Known rows, with every step that occurs
a c n p t e: [ 20.1   1.6  36.3  -0.4  13.7  -3.8   8.0 -18.9 -15.8  -4.8 -22.7 -32.8
  15.7  10.6 -17.1  76.4  -1.5  10.7  -7.9 -36.6 -56.3 -36.8   4.6 -18.1
  -1.3 -19.2 -21.8 -19.0  21.7  53.9   2.5 -24.0]
e m c t: [-16.1 -51.6 -31.5  11.2   3.1  -8.9   0.0 -23.2  38.4 -11.3  -9.7  47.6
   6.0  19.0  10.7  47.3 -11.0  -3.7  12.1  -9.7 -77.3  86.0  10.9 -24.1
  -8.7 -10.1  23.5  10.9  -9.7 -18.4   7.2 -19.9]
t c m: [-27.8 -14.4  36.9  -1.6 -31.2 -38.4   2.3   6.8  31.2 -27.8 -14.7  20.6
   6.8 -21.9  20.5  25.2   1.1  21.1  -5.3  18.3 -14.3  89.8  10.7  11.1
  -3.0   6.9 -13.7 -13.9   5.9  23.0  -6.9 -20.1]
n p: [ 20.7 -12.5  13.7  -6.3 -36.1   8.1   1.3 -12.9  -3.7  -6.2 -21.5 -24.0
  55.6  12.8  15.4  35.7  -4.2   3.6   2.1 -20.2 -30.9 -17.3  21.1 -24.9
  20.3  -4.3 -14.2  15.5 -12.3 -28.3  20.6  19.0]
t e m: [-23.1 -23.9  60.2  23.2  12.5  26.4   9.2 -28.2  -8.8 -25.4   0.2  17.8
 -25.7 -24.1 -18.7  25.7  -0.1  31.4 -14.2   0.7 -47.5 -50.1   6.6 -13.6
 -13.6 -18.7 -12.0 -38.1 -39.0  63.3  10.5 -32.7]
a c n p: [ 19.0 -23.4  11.5 -12.5 -77.7  -4.4  -1.4 -12.9 -10.2  -3.3 -36.3 -30.0
  28.9  31.7   3.1  55.6   2.9 -42.7  13.5 -19.7 -22.7  -4.1  37.9 -22.4
  23.8 -13.9 -29.8  16.0  22.3 -11.6  23.3  22.9]
s p t e m c: [-20.6 -35.0  10.2  13.0 -13.4  23.3   9.1 -15.5  18.9 -15.1 -12.6  44.5
  -0.4  23.2 -20.0  37.3   3.7  28.4 -13.3 -16.8 -80.5  55.4   0.5 -36.2
   0.8   2.3 -11.6 -23.6  17.5  45.2  25.3 -23.5]
m e t c n: [  8.3 -45.6   6.4  -5.2 -16.4 -17.9   4.5  -6.4  -8.3  10.8 -22.8  15.7
 -14.8  18.1 -51.2  48.4  -1.2 -49.0   2.0  -6.8 -37.5  26.4  11.4 -14.8
  -2.7 -11.3 -20.3 -18.1  54.9  16.8   3.2 -16.5]
e t: [ 14.0 -39.8 -25.4  -6.0  37.0  39.2   0.6  -6.6  -1.5  20.8   5.7  28.0
  12.0   6.6 -29.6   7.9 -14.4  46.4   6.1  -1.7 -32.8  -1.1 -13.1 -10.7
 -19.7 -15.4  17.5  25.8 -28.1  34.7   9.5 -44.3]
s p t: [ 10.3 -17.9 -43.4 -20.8  35.7  31.4  -8.3 -14.7  21.8  16.1 -19.2  17.7
  27.8  25.7 -34.0  19.5 -16.4  64.3   5.7 -27.9 -52.1  30.9 -22.3 -37.1
  -3.6 -20.6   1.6  11.9  -7.1  -4.3   3.0  -6.7]
c t e a: [ -9.1 -52.7  20.9  16.1  77.8  17.2   4.6  -1.9  -2.2  10.8  -4.6  21.2
 -16.6 -14.6  -9.9  67.7  -2.4  -2.8  -6.3 -19.9 -23.1 -28.7   1.8 -50.5
 -32.2  -3.4  32.5 -29.9  25.8  -2.6 -21.5 -11.5]
p t: [  1.9 -16.0 -18.5 -13.2  29.4  20.4  -6.8 -11.9  18.0  12.5  -3.8  14.3
   5.0   8.4 -23.8  19.2 -14.3  53.8   7.5 -10.4 -46.2  19.0 -22.7 -13.3
  -6.7 -20.4   9.5   7.2   3.6  14.0  -9.3 -19.9]
p t e a c: [-17.1 -28.7   8.3   5.5   6.8  27.0   3.9   2.8  -2.2 -12.5  -8.8  -7.8
  -6.2  10.6  -8.0  53.5   9.0   7.1   7.7 -15.9 -10.2  -8.0   0.9 -21.3
 -14.9   7.0 -11.2 -11.3  35.7  75.1  -1.3 -23.3]
c n p t: [ 18.5 -33.5  -7.0 -21.1  -8.2  18.5  -8.3 -20.2  11.0  17.2 -27.1   0.2
  22.4  24.5 -26.2  55.1 -15.8  26.2  12.8 -23.2 -61.4   6.4   1.5 -36.4
   8.6 -32.3  -2.7  11.3  14.0 -17.4   2.6   0.6]
l p t c n: [  6.1 -26.1   2.8 -13.2 -48.4 -20.2  -4.7 -10.4   8.6   6.2 -32.5  -0.6
  -4.1  34.0 -46.8  49.0  -4.5 -22.8   8.7  -2.0 -31.2  35.3  -7.7 -23.4
   9.2 -13.4 -13.0  -7.0  52.0   5.0  -3.3  -2.8]
n c m e a: [-36.5 -81.8  27.6   9.4  52.1  32.0   3.3  10.2  -4.5  18.1 -17.4  54.0
 -21.6 -28.6   7.4  72.7   2.3  23.7 -13.1   0.5 -21.2  15.5  22.1 -48.5
 -15.7  11.5  -3.0 -42.2  60.1   9.3 -10.0  -4.6]
l p: [  8.3   8.3 -11.4   0.4 -32.5  27.5  -6.1 -12.7   1.0   6.2 -23.6 -15.0
  44.3  19.8   6.7  18.5 -11.5  48.9   2.0   7.9   7.4 -14.9 -20.1 -30.5
  19.2   5.6   9.5  26.5  -6.6  19.1   8.5  -0.1]
n c: [ -9.3 -21.9   5.8 -11.3 -48.9 -29.8   3.5   5.0 -12.3  -7.2 -25.0 -19.8
   1.5  15.9   2.8  44.2  14.1   7.1   6.6  13.0 -29.8   8.3   7.5   7.7
  25.1  23.5 -28.3   8.8   6.0   7.5  25.2   7.1]
s p: [ 10.9  -1.2 -33.9 -11.1   7.2  17.6  -1.7  -3.1   5.0   6.0 -20.9   4.8
  33.1  26.7 -12.7  -1.9  -2.4  17.3  -3.3 -24.4 -18.8  21.9   2.6 -30.6
   2.2   1.8 -10.6   7.7 -11.3 -23.8  18.2  17.2]
l p t c: [  2.8 -10.9  -5.1  -6.8 -31.1  -6.1   1.5 -18.7  27.1 -16.7 -25.5 -14.1
  57.7  24.0 -30.3  38.5  -9.6  41.9   4.8  -4.7 -48.7  51.0 -35.9 -20.4
   8.7   8.0 -12.1   7.1  15.4  37.1   3.4 -23.2]

Rows
[-15.7 -30.4  23.3  10.8  25.7   2.1   8.0 -14.1   9.6  -0.9 -29.0  29.8
  31.6 -21.1  16.1  64.3  -9.7  43.2 -19.2  -7.5 -51.4  63.2  12.1 -20.4
   1.9   3.9 -29.1 -34.0  47.9  54.1  -3.5 -32.6]
l p t c m e
[  2.0 -21.6  16.0  -7.1 -53.2 -42.7   0.9  -0.6  -0.6  -1.7 -23.2  -3.4
 -22.4  21.4 -37.4  31.8   6.7 -68.7   4.2   0.2 -13.1  29.4  12.4  -5.8
   6.2  -4.7 -20.3 -18.9  52.0  -9.1  -1.6   6.6]
t c n
[-13.1 -44.2  19.1   1.7 -34.8  -0.8   0.8  -8.7   3.0   6.8 -18.7  40.4
 -50.4  25.6 -37.4  50.0   3.8 -32.2  -2.7  -4.6 -55.3  35.4  15.5 -30.5
   3.3 -20.1 -10.5 -30.0  56.6  18.1   7.9  -9.8]
p t e m c n
[ -9.5 -55.3 -38.2   8.1  31.9  -0.6  -0.5 -14.8  19.0  -3.8 -14.8  16.8
  13.8   9.2  16.1  67.9  -8.5 -13.7  19.8 -22.6 -43.5  46.7  18.3 -25.0
 -19.2  -5.9  12.8   9.6  17.1   6.1  -7.3 -18.0]
m e a c t
[ 22.3  -0.4  38.4   0.7  30.9  -2.5   7.5 -19.5 -15.5   3.1 -20.6 -24.3
  12.1   5.0 -22.8  73.4  -5.0  16.6 -13.1 -36.7 -59.8 -40.9   2.8 -24.6
   0.0 -22.5 -11.1 -24.0  14.4  35.2  -1.5 -18.3]
c n p t e
[-22.2 -37.0  29.4   6.8  21.4 -12.5   8.8  -1.7 -10.2   2.1 -25.3  26.5
   0.3 -27.6  32.4  64.7   3.4  24.6 -19.1   0.5 -45.7  42.4  34.8  -2.8
   6.2   9.2 -37.8 -34.8  43.8  36.6   5.9 -17.3]
n c m e
[ 21.6 -25.8  25.0 -12.1 -73.2 -21.1   2.4 -15.7  -2.7  -6.3 -39.7 -24.8
  41.2  26.0 -12.2  57.2   0.4 -45.8   5.3 -20.5 -38.1   3.3  27.9 -28.4
  23.6  -8.7 -28.2   2.2  24.8 -32.9  19.2  23.9]
t c n p
[ 14.0   5.3  19.9  15.4  57.8 -30.5  10.4 -18.2  -7.7  -8.8  -6.0 -17.1
   7.3  -8.9   5.9  58.2  -4.9 -10.6  -9.6 -32.8 -43.5 -19.7   7.2  -4.6
 -16.2 -11.4  11.2 -19.0  -8.3  22.6 -11.1 -25.3]
c t e
[  9.7  -2.5  23.3  10.4  34.3 -44.8  12.1 -15.7 -12.1 -12.5 -19.0 -26.4
   7.8  -0.8   6.8  80.0   2.9  -6.4  -6.7 -26.2 -57.7 -17.0   8.7  -0.7
  -5.1  -0.6  -3.5 -14.7  -3.1  29.3   0.9 -21.1]
n c t e
[ 27.0 -47.9  18.5  -7.8 -44.4  -3.0   6.1 -19.5 -11.3   4.2 -40.3 -10.4
  46.8  24.2 -19.5  73.6  -4.3 -32.6   1.7 -27.7 -58.9   5.2  30.6 -36.0
  17.4 -11.9 -29.1  -1.2  32.0 -11.3  23.8   3.7]
m e t c n p
[-21.4 -35.2  23.8  -5.0 -11.3 -21.4   2.9   3.4  31.0 -17.6 -12.0  35.2
  12.0 -20.3   6.8  29.9  -6.3  43.7  -2.1  17.0 -29.6  90.3   4.9   4.9
 -13.7  -0.5  -4.7  -2.1  -7.4  39.5  -2.1 -42.9]
e t c m
[  3.3 -28.1   7.1 -14.1 -40.0 -30.1  -2.7  -6.6   8.1   4.0 -25.2   3.5
 -18.6  25.8 -47.4  43.2  -0.5 -42.9   8.4  -3.8 -33.8  42.0  -1.3 -11.5
   2.1 -14.5 -15.9 -15.3  54.9   0.1  -5.0  -2.5]
p t c n
[-14.3 -42.6  56.3  12.2   7.0  33.5   5.0 -38.5  -5.3 -14.2 -14.1  18.1
 -19.8 -12.1 -33.5  56.0  -7.9  41.1  -7.9  -9.4 -76.8 -46.3   7.1 -33.1
  -8.1 -36.2 -13.1 -34.6 -27.8  52.5  11.3 -30.2]
c n p t e m
[-18.5 -33.4  27.1  11.5  37.3  -9.2   9.6  -9.7  10.0  -3.4 -20.2  32.8
  16.9 -28.8  11.3  59.4  -5.7  26.8 -19.6 -12.8 -54.8  65.5  18.8  -9.4
  -6.1   0.9 -31.4 -41.7  48.7  48.2  -5.9 -32.1]
p t c m e
[-10.2 -43.8   7.4  -2.3 -32.3   2.5   0.8 -10.2   4.0   7.9 -25.2  42.8
 -40.3  34.9 -40.3  50.4   3.4 -24.0  -3.9 -12.7 -61.9  42.5  16.3 -40.5
   3.8 -19.9 -14.3 -26.3  51.1   9.1  14.0  -1.6]
s p t e m c n
[-20.2 -27.4  32.0 -10.2 -28.4 -26.4  -0.3  -3.1  39.0 -23.4 -25.0  19.5
  28.8 -14.4  15.5  47.5  -7.6  43.9  -1.0   5.8 -44.2  91.7   7.2  -4.5
  -0.5  -4.6 -13.1  -4.8   1.4  20.6  -4.9 -22.8]
n p t c m
[ -2.5 -27.3  -2.0  -5.7 -50.4 -20.6  -1.4   8.1   1.1  15.4 -17.1  28.5
 -40.5  33.8 -20.0  29.0   9.0 -65.4   1.6  -2.1 -16.8  53.8  20.9 -17.8
  11.5  -3.9  -8.1 -12.9  73.6 -18.0   5.7  12.4]
m c n
[ 10.1   7.7  14.5  15.1  37.8 -32.3  11.4 -17.4  -5.8 -21.5 -10.6 -29.0
  11.6   1.0   9.7  64.0   0.4 -14.6  -3.0 -32.2 -41.2  -9.2  11.6   2.9
 -12.8  -5.6  -1.7 -11.8  -1.1  51.4  -4.7 -29.5]
a c t e
[-18.3 -26.1  27.2  14.2  45.2   2.8   7.5  -3.5  -3.6   7.0 -12.6  37.9
  -0.7 -34.9  30.6  43.4  -3.7  19.7 -22.1  -4.7 -28.3  39.4  33.2  -7.3
  -5.9  -0.3 -23.5 -40.2  40.4  35.3  -6.1 -20.8]
c m e
[  8.0 -40.1   0.8   6.6  12.1  -2.7  14.8 -12.7   3.5  -8.7 -11.1  11.0
  43.7   5.8 -38.0  36.4  -4.0   8.7  -6.4 -12.8 -57.9  39.1  -9.0  -6.7
  -9.2  11.8 -19.8  -8.3  21.3  55.2  13.3 -45.6]
m e t c
[  0.7 -59.3  -6.6   3.6  67.6  42.8   5.9  -9.9  -3.5  24.1  -2.9  54.9
   9.5 -18.8  -9.9  38.2 -17.0  61.7  -9.6  -6.6 -52.7  23.2  10.1 -13.0
 -25.9 -17.1  -0.5  -0.8   0.5  56.9   5.4 -58.9]
c m e t
[-42.1 -37.7  21.5  -2.7 -20.5   5.6  -3.4  15.2  23.4 -16.8 -11.9  33.4
 -19.0 -19.2  36.1  34.9   3.9  30.7   7.0  17.0  10.3  69.1  21.1  -5.5
 -13.3   1.7  -6.9  -4.5  14.8  43.9  -7.7 -18.8]
e a c m
[ -8.4 -33.2  14.6   3.2  -3.8  29.0   4.9  -2.1  -3.8 -14.2 -16.5 -16.1
  13.7  14.1  -3.9  66.1   7.0   8.7   7.5 -21.7 -21.6  -9.9   6.7 -30.4
  -8.8   4.3 -16.4  -5.3  32.3  65.8   5.7 -15.3]
n p t e a c
[ -5.6 -63.1  30.2   5.7  42.7  35.3   4.3   0.4  -3.9  19.6 -17.0  26.9
 -15.4   4.5 -29.6  84.5   0.9   5.0  -9.3 -27.4 -42.7 -20.2   0.5 -70.1
 -16.6  -6.4  14.2 -34.8  60.9   7.1  -9.8  -4.7]
m c n p t e a
[-13.4 -39.1  25.2   5.7 -44.9  -9.2   3.2  -5.1  -3.0   2.0 -15.5  35.0
 -52.7  22.3 -28.5  45.0   8.4 -47.5  -5.1   0.7 -39.0  27.1  24.4 -25.3
   5.0 -13.1 -12.6 -32.0  55.1  12.6  11.3  -2.1]
t e m c n
[-22.9 -34.1  38.7  23.8  12.8  15.2   8.1 -36.6   2.1 -32.5  -5.1  15.5
 -17.8 -14.1  -6.8  47.8  -4.1  24.2  -1.1  -6.8 -64.0 -22.2  10.1 -13.9
 -18.8 -22.8  -6.0 -24.0 -45.6  66.7   9.0 -41.2]
a c t e m
[-33.5 -76.4  29.9  15.8  56.3  30.1   5.6   7.1   5.4  11.2 -12.3  55.1
 -12.0 -31.2   0.6  63.7   0.1  13.5 -15.7  -4.3 -20.5  25.5  15.6 -50.6
 -22.5  10.0   0.3 -49.4  63.9  12.5 -16.9 -10.3]
t c m e a
[-38.4 -31.8  37.8   4.2  -6.3   0.1   0.7  14.3  16.8 -19.7 -11.7  23.1
 -18.3 -24.4  34.6  48.2   6.2  29.7  -0.8  10.7   4.8  53.9  22.8  -4.8
 -16.9   2.6 -10.6 -17.8  18.7  59.7  -9.6 -24.9]
t e a c m
